Each row was made from one walk, in order. Every step used is in the known rows, and no mark comes twice. Write each row's walk.
Known rows:
W > M > P > L > R > X: [ -7.3  11.0  -7.2  -3.2  30.9   7.0  -1.5  -1.2  13.2  12.4   1.9  19.9
  23.6  -4.0  14.7  -1.0 -10.2 -19.8  -3.3   0.6 -13.0 -69.9]
R > X > W > L > N: [-14.6   0.8  -0.8   6.5 -40.6  -5.4  21.6 -10.3 -20.7   3.7   1.4  -5.5
 -30.2   0.0  -9.7   5.8 -15.9  18.1 -23.9 -16.1  -0.3  23.4]
P > L: [ -2.2  -5.1  -3.7  -6.1   1.3   8.3 -12.0   9.7   0.1   1.0  -1.5  17.6
  40.3   5.0  -4.0   5.3  22.9  15.8   8.6  18.7   6.0 -25.5]
N > L > W: [ 11.0  17.1  11.7   1.1 -28.8   4.4  11.4 -17.8  -3.2  -0.3 -18.3 -15.1
 -13.5  13.3  -8.8   4.5  22.5  17.1  22.4  -5.7   1.4  33.5]
W > M: [ -5.2 -18.0   2.0  -6.9 -17.0  17.6 -13.0  11.9  17.9   5.0   2.6 -10.5
 -15.9   7.4  -4.4   1.3  -0.1 -17.9   7.1  13.2  -3.2  -8.6]
N > L > R > M: [ 26.8  14.7  11.4 -21.5  24.4  22.4 -11.7  -8.0 -11.0  -1.9  -4.4  -9.1
  12.1   6.3  -5.7  -0.8 -26.8   1.2  10.5   3.5 -17.6   9.4]
L > R > M > W > X: [  2.5   8.0 -10.7 -13.9  25.3  22.3  -2.3  16.3   7.2  -9.9   9.4   3.0
  24.2  -0.5  33.0 -20.3 -36.7  -4.5  -6.9  -9.2  -6.7   1.1]
L > R > X > W > M: [  1.0 -18.5  13.3  16.4  -3.8  19.4  -1.9   6.7  -4.6   4.7  15.1  -3.0
 -57.1   6.5 -12.4   4.7 -29.2 -16.2  -4.5  -5.3 -11.9 -32.5]
N > L: [ 10.8  10.9   4.4 -25.1 -23.1  14.6 -15.8 -10.1   7.7   4.5  -8.8 -18.2
  -1.0   9.3  -8.5   5.9  14.8  15.8  13.2  10.1  -6.6  17.7]
W > X: [ -3.1   1.4 -13.9  -9.6 -18.8   6.8  -9.0   3.2  17.5  -2.3   7.5 -13.3
  20.6  10.3   2.9  -4.9  -1.2  13.6 -18.2  10.7   2.0 -18.0]
M > P: [  7.7   1.7 -12.3 -16.2  -9.7  -8.5 -13.2  -9.7   8.3   1.0  -3.4   4.8
   7.9  10.2  11.4  -0.1  27.7   2.1   6.4  17.8  -1.1 -21.3]
R > L > W > M: [ -0.6 -16.0  12.3  11.8   6.0   2.9  22.7  -1.8   3.9   2.4  -8.8  -1.4
 -34.5   6.0   0.7  -1.7  -1.6 -12.3  13.0  -7.4  -6.8  35.7]
M > P > L: [  1.2  12.4 -17.2 -12.6  13.3 -14.4 -11.2  -5.4   4.3   2.1  -3.0  22.8
  49.2   1.9  11.7   0.9  38.5   8.2   6.5  16.8   5.7 -33.7]
X > W > M > R: [ -5.6 -19.7  12.0  15.1  -0.3 -18.0 -18.0  17.6   6.3  -2.9  14.8 -21.3
 -23.1 -15.8 -19.3   4.5  -7.7 -21.7  -9.7  -0.7  10.7   8.3]
X > W > M > P: [ -1.1  -1.6  -4.0  11.2  -4.9 -19.8 -18.6  -2.3   8.7  -8.3   8.1   0.8
 -32.6  -2.5   6.7   7.6  13.9 -20.0   0.9   2.4  10.2   4.1]
N > L > R > X > W: [ 12.7   8.6  16.6  -3.6 -10.5  16.4  -3.7 -11.4 -13.5   1.4   2.4  -9.5
 -41.7   6.2 -16.3  10.1 -17.4  16.5   1.3 -11.2 -13.0  -6.4]
M > R > X > W > L: [-14.1  -2.2   3.9  14.7 -13.5 -16.7  15.6   7.5 -21.9   4.1   2.9 -25.6
  -5.3 -28.8 -25.3   5.1 -21.2  11.4 -29.2  -8.5   6.6 -18.4]
L > N: [  4.6 -22.0   0.3 -18.6 -32.0   6.9  -7.5  -7.0   4.2   3.7  -1.4  -3.0
  -2.6  21.4   0.1  -1.7  13.9  12.3   1.0   7.1  -6.7  29.7]
X > W: [  6.3 -14.6   3.4  10.4 -19.2  -1.9 -11.9   2.9  -9.6 -10.9   7.3   1.8
 -29.5  12.2 -11.0   8.3  18.8  12.8   6.2   8.9   9.0   7.1]
X > W > M: [ -0.3 -15.3   7.2  17.6 -16.1   1.8 -16.1  10.7   5.5  -5.7  12.3  -4.4
 -41.6   3.7 -11.3   7.2   0.7 -15.0   3.7   4.0   5.6  12.5]
P > L > W: [-3.6  1.3  3.7 14.1 -1.9 -2.5 15.3  0.4 -6.0  1.6 -8.5 21.4 24.9  8.9
 -3.3 -2.0 32.2 18.2 16.4 -0.4 11.2 -9.3]
W > L > N: [ -9.5  -0.6  -9.5 -15.2 -27.7   8.4  15.5 -12.3  -6.3   5.3  -2.2 -16.1
  12.6   4.4   0.2  -1.6   8.5  14.6 -14.1  -1.3  -1.4  38.9]
W > L: [-12.3   2.6 -10.5  -8.9 -15.8  16.9  16.7  -1.4  -3.8   2.0  -4.0 -18.3
  11.7  -5.3  -3.7   1.5  11.5  12.8  -3.9  11.5   0.5  -1.4]
L > W > M: [ -7.9 -11.0   7.7  14.8 -23.0   7.0  12.0   1.4  10.5   2.0  -3.6  -7.9
 -28.8  11.8  -0.3  -0.7   7.6 -14.6  16.7  -2.5   2.6   4.8]
R > M: [ 12.4 -10.6   2.4 -10.8   1.0   4.7 -14.7   8.5  -7.1  -7.5  -0.5   8.4
  18.6  10.5  -3.1  -2.9 -18.8  -5.2  13.0  14.7  -8.4 -11.0]
N > L > W > X: [ -0.7  35.2  -0.9   4.2 -26.7   2.6  15.6 -14.5   8.9   4.4 -12.7 -25.8
   6.1   5.0  -0.2  -2.6   6.0  20.2   0.5 -10.7   5.7  32.8]
M > R > X > W: [  3.4 -18.8  14.3   8.3 -18.4 -21.2 -14.1  13.4 -14.3  -1.6   6.2 -10.0
 -23.3  -9.6 -21.8   3.3 -15.2   9.6  -8.0  -2.3  -0.1 -30.5]

Write each row's walk:
[  5.0  23.4 -10.5  15.5  43.3 -18.1  21.5 -16.7 -31.2 -10.1   8.1   9.5
  10.5 -12.0   9.7   4.0 -16.6  -4.4 -15.2  -6.3   5.2   3.2]
X > W > L > R > M > P
[  2.0 -25.5  10.9  12.4  28.4 -18.6 -10.3  17.5   1.7  -1.7  11.2 -13.2
 -28.6 -25.3 -19.6   5.0 -16.9 -21.0 -11.4  -5.0   4.0  36.5]
X > W > M > R > L
[  8.0  14.7 -13.0  -5.8  29.0 -22.9 -16.4  -0.2  -5.4  -5.5  -5.6  38.0
  59.9  -1.8  16.0  -4.1   4.4  -5.5   7.1  14.3   4.8 -30.0]
R > M > P > L
[  1.5 -20.8   6.9 -14.2 -15.1  -3.8 -12.7  14.4  -1.8   8.3  -4.6 -14.1
   7.8  -4.5 -15.6  -5.2 -16.5   3.8  -6.7   6.9 -10.8 -50.9]
M > R > X
[ -3.9  18.8  -9.3  13.4   8.8 -25.1  13.6 -13.3   0.1  -2.2 -13.7  31.3
  34.0   2.9   9.5  -2.4  45.9  12.4  15.3   0.1  16.2 -19.2]
M > P > L > W
[ 11.7 -23.5   2.9 -25.2  -5.1   1.6  -2.0  -6.6   2.1   3.6  -2.8   3.3
  -8.0  13.0  -1.2  -3.3   6.3  14.3   2.7   3.3 -12.8  58.2]
R > L > N
[  5.8  37.8  -3.8 -23.3  21.0  25.3  -7.3   2.8   5.7  -8.8   1.8 -13.9
  24.0 -11.0  28.6 -14.1 -44.0  -1.2  -4.4 -17.6 -12.8  29.7]
N > L > R > M > W > X
[-10.4   4.4  -3.9  13.4 -13.3   2.2  16.5  -1.9 -16.0  -7.6   5.8 -12.1
 -17.9  -9.0 -14.2  10.0  13.6  17.7 -12.9   3.4  13.3  18.0]
X > W > L
[ -3.5   5.6  -3.9  13.3   7.1  -4.3  26.9  -6.8   6.3   1.5  -8.2  -2.4
   2.6   4.6   0.1 -11.1  -1.1  20.6  -6.1  -9.1   6.3  34.8]
R > L > W > X
[-10.9   6.7 -14.1 -15.3 -22.8  17.7  -7.9  18.3  22.7  -9.7   4.2 -10.0
   6.7  -1.4  31.7 -16.1   0.0   7.5  -5.0  -0.2   4.8   7.0]
M > W > X
[ -1.5  -5.3   0.0  10.0 -18.0 -19.6 -10.4  -2.2   6.9  -0.6   4.8   6.7
 -45.1   0.3   4.7   7.6 -11.7 -21.1  -2.5  -4.0  -1.1 -31.4]
R > X > W > M > P
[-12.9   8.7 -13.2  -5.9  14.6 -10.7 -12.6   2.9  18.6   4.7  -1.7  18.0
  32.7  -6.9  14.4   3.0  19.4 -20.3   2.7  12.1   6.5 -27.7]
W > M > P > L
[  3.6  14.7 -10.9 -12.1  37.9  -0.1  -5.3 -10.4   2.4   1.6   2.9  26.3
  49.2   4.2  11.7   1.4  32.9   6.4   0.2  12.1   0.6 -41.1]
M > P > L > R
[ 17.3  -0.8  -7.8 -14.5  11.0 -16.9 -12.6  -5.4  -4.7  -7.7  -5.9  17.6
  24.1   9.1  16.6  -6.5  -3.3  -9.7  12.4  12.8  -1.9 -20.9]
R > M > P
[-15.4  -1.1   3.9  27.2   0.6   1.2  10.9   6.6   4.5   6.8  -5.6  13.1
   9.2   0.9  -1.0   0.7  15.5 -11.5  11.8  -3.3  11.0  -4.4]
P > L > W > M
[-12.5   1.5  -3.6   6.4 -29.5  -7.5  14.7 -13.1 -19.8  -3.1   5.1 -11.6
 -15.2   0.8 -10.7   6.2  12.6  19.3 -19.2  -6.8   9.3  60.5]
X > W > L > N
[ 17.9  16.8   8.5 -30.5  20.0  27.2 -12.0   2.8  -1.8  -9.2  -5.3  -2.4
  -3.6  -3.6  25.5  -8.0 -22.5  -4.3  21.5  -8.3 -16.1  30.5]
N > L > R > M > W
[  7.1   6.6  18.5   3.3  -5.6  21.4  -5.9  -5.6  -0.7   9.1   4.7 -18.8
 -55.2  -3.4 -14.0  12.5 -35.1  -9.4  -1.7 -15.1 -16.4  -1.9]
N > L > R > X > W > M
[  3.6  -0.3   1.4   6.9  20.2 -18.8  18.3 -12.4  12.9   1.1 -13.2   9.5
 -22.9  -1.3  12.0  -3.2  11.2 -21.2  10.0  -9.6  -3.4  23.9]
R > L > W > M > P
[  0.2  17.3  16.0   5.1 -24.9   9.6   9.2  -8.0  11.1   8.6 -15.1 -24.7
 -30.3   1.2  -6.8   5.0   6.8 -13.4  21.0 -13.0  -0.5  35.6]
N > L > W > M
[ -9.5   2.9  -1.4  -8.9  -0.1  31.0  33.1  -8.6 -10.5  11.2  -0.7 -15.5
  -0.8  -1.1  -4.1  -0.4 -23.1  11.8 -17.8   0.9 -14.9 -44.2]
W > L > R > X
[ 10.0   2.8   0.8  -2.7  48.5  17.2  -6.9   5.1 -13.4  -2.2   6.6  27.5
  51.4   0.3  -1.9  -4.1 -15.3  -0.8   3.7  11.2 -12.0 -30.4]
P > L > R > M
[ -3.9  -6.9  -1.8 -11.8 -11.5   0.7 -12.0  -3.4   0.1   4.1   0.5  16.3
  39.5  12.1  -1.8   2.2  23.3  17.0   0.8   7.6   3.8  14.6]
P > L > N
[ -2.1 -24.8  18.8   2.9  14.3 -27.6  -9.6   7.2  -1.0   1.8   8.6 -12.0
 -29.7 -18.0 -12.3   2.9 -21.0 -18.0 -17.8 -16.2  -1.1  77.3]
X > W > M > R > L > N
[ -7.9  10.6  -9.6  19.0  18.5 -22.0 -17.7   2.5   4.0 -10.0  10.6  23.8
   6.2 -10.5   5.8   9.0  21.5 -18.6  -2.8   1.1  18.0  -8.0]
X > W > M > P > L
[-20.7   6.6 -11.9 -19.8 -16.5  22.0  16.8   8.3   4.3  -3.9  -4.1 -15.9
   1.0 -11.5  25.1  -6.8  11.4   9.3   1.2  -0.7   2.4  14.1]
M > W > L
[ -4.8  22.4 -16.6  -4.0  48.7  18.8  -3.6  20.3   3.6  -7.2  10.2  21.4
  60.0 -11.5  33.3 -16.7 -32.6  -0.6  -8.0  -9.7  -3.3 -14.1]
P > L > R > M > W > X
[  7.0 -16.6   5.3   5.5 -34.4   0.1  -9.7   4.6  -9.6  -0.7   2.6   4.5
 -44.6  11.2 -16.0   6.6  -6.5  13.5   0.2   2.0  -1.3 -31.6]
R > X > W
[ -5.2 -21.8   6.1  -7.8   1.1  -1.3 -17.7  17.4  18.1   5.4   5.8 -25.3
   3.7 -16.7 -11.6  -0.8  -9.9 -25.5  -6.7   9.1  -0.7 -11.2]
W > M > R
[ -9.7 -11.7  12.2  14.6  -6.9 -11.3   9.8  10.8  10.0   4.2  -6.4 -22.0
 -11.3 -10.8 -12.9  -4.6  -2.1 -22.9   3.4  -8.4   5.7   2.8]
L > W > M > R
[ -1.7   7.0 -14.4 -16.6   1.0 -24.1 -12.1 -16.5   2.6   3.4  -3.1  24.7
  47.6   5.9  14.1  -0.9  34.1  11.3   0.4   4.4   6.4   7.0]
M > P > L > N
[  5.0   6.1  -1.1  15.3  34.3  11.3  19.7  -4.2 -33.2  -7.7  10.5   0.0
   1.4 -11.0  -9.0   6.7 -28.2   1.1 -14.4  -6.0   1.1  11.3]
X > W > L > R > M
[-10.6 -17.3  17.3  17.7 -15.4  -9.9  17.1  12.2   5.0  13.8  -9.8 -20.2
 -24.5  -7.5 -14.2  -6.1 -28.2 -22.6  -3.0 -14.5  -7.2 -34.0]
L > W > M > R > X
[ -7.6  13.3  -7.2  18.8  41.0 -10.4 -10.7  -4.0   1.5   0.0  15.5  23.8
   8.9 -11.7   6.6   7.9  10.8 -15.8  -4.7  -2.5  10.2 -14.3]
X > W > M > P > L > R
[ 10.3 -13.9   9.0   7.7   3.7  -2.7  23.6  -6.4  -5.7  -0.3 -11.9   9.2
 -18.5  12.8  -4.5  -3.4  16.0  13.3  16.1  -4.1   1.0  32.3]
R > L > W
[ -5.7   8.6  -6.6  15.4 -21.9  -0.3  18.3  -3.9   6.7  -0.7  -2.7  -9.1
   3.6  15.1  -0.6  -8.6  11.2  16.8  -6.8  -3.8  10.9   1.6]
L > W > X
[  2.8  11.4  -5.3  11.3  24.7 -14.0  -2.8  -8.6 -14.7  -0.9   5.6  35.4
   7.0   1.1   1.3   5.2   7.9  12.9  -7.2  -4.2   0.3 -57.5]
M > P > L > R > X > W
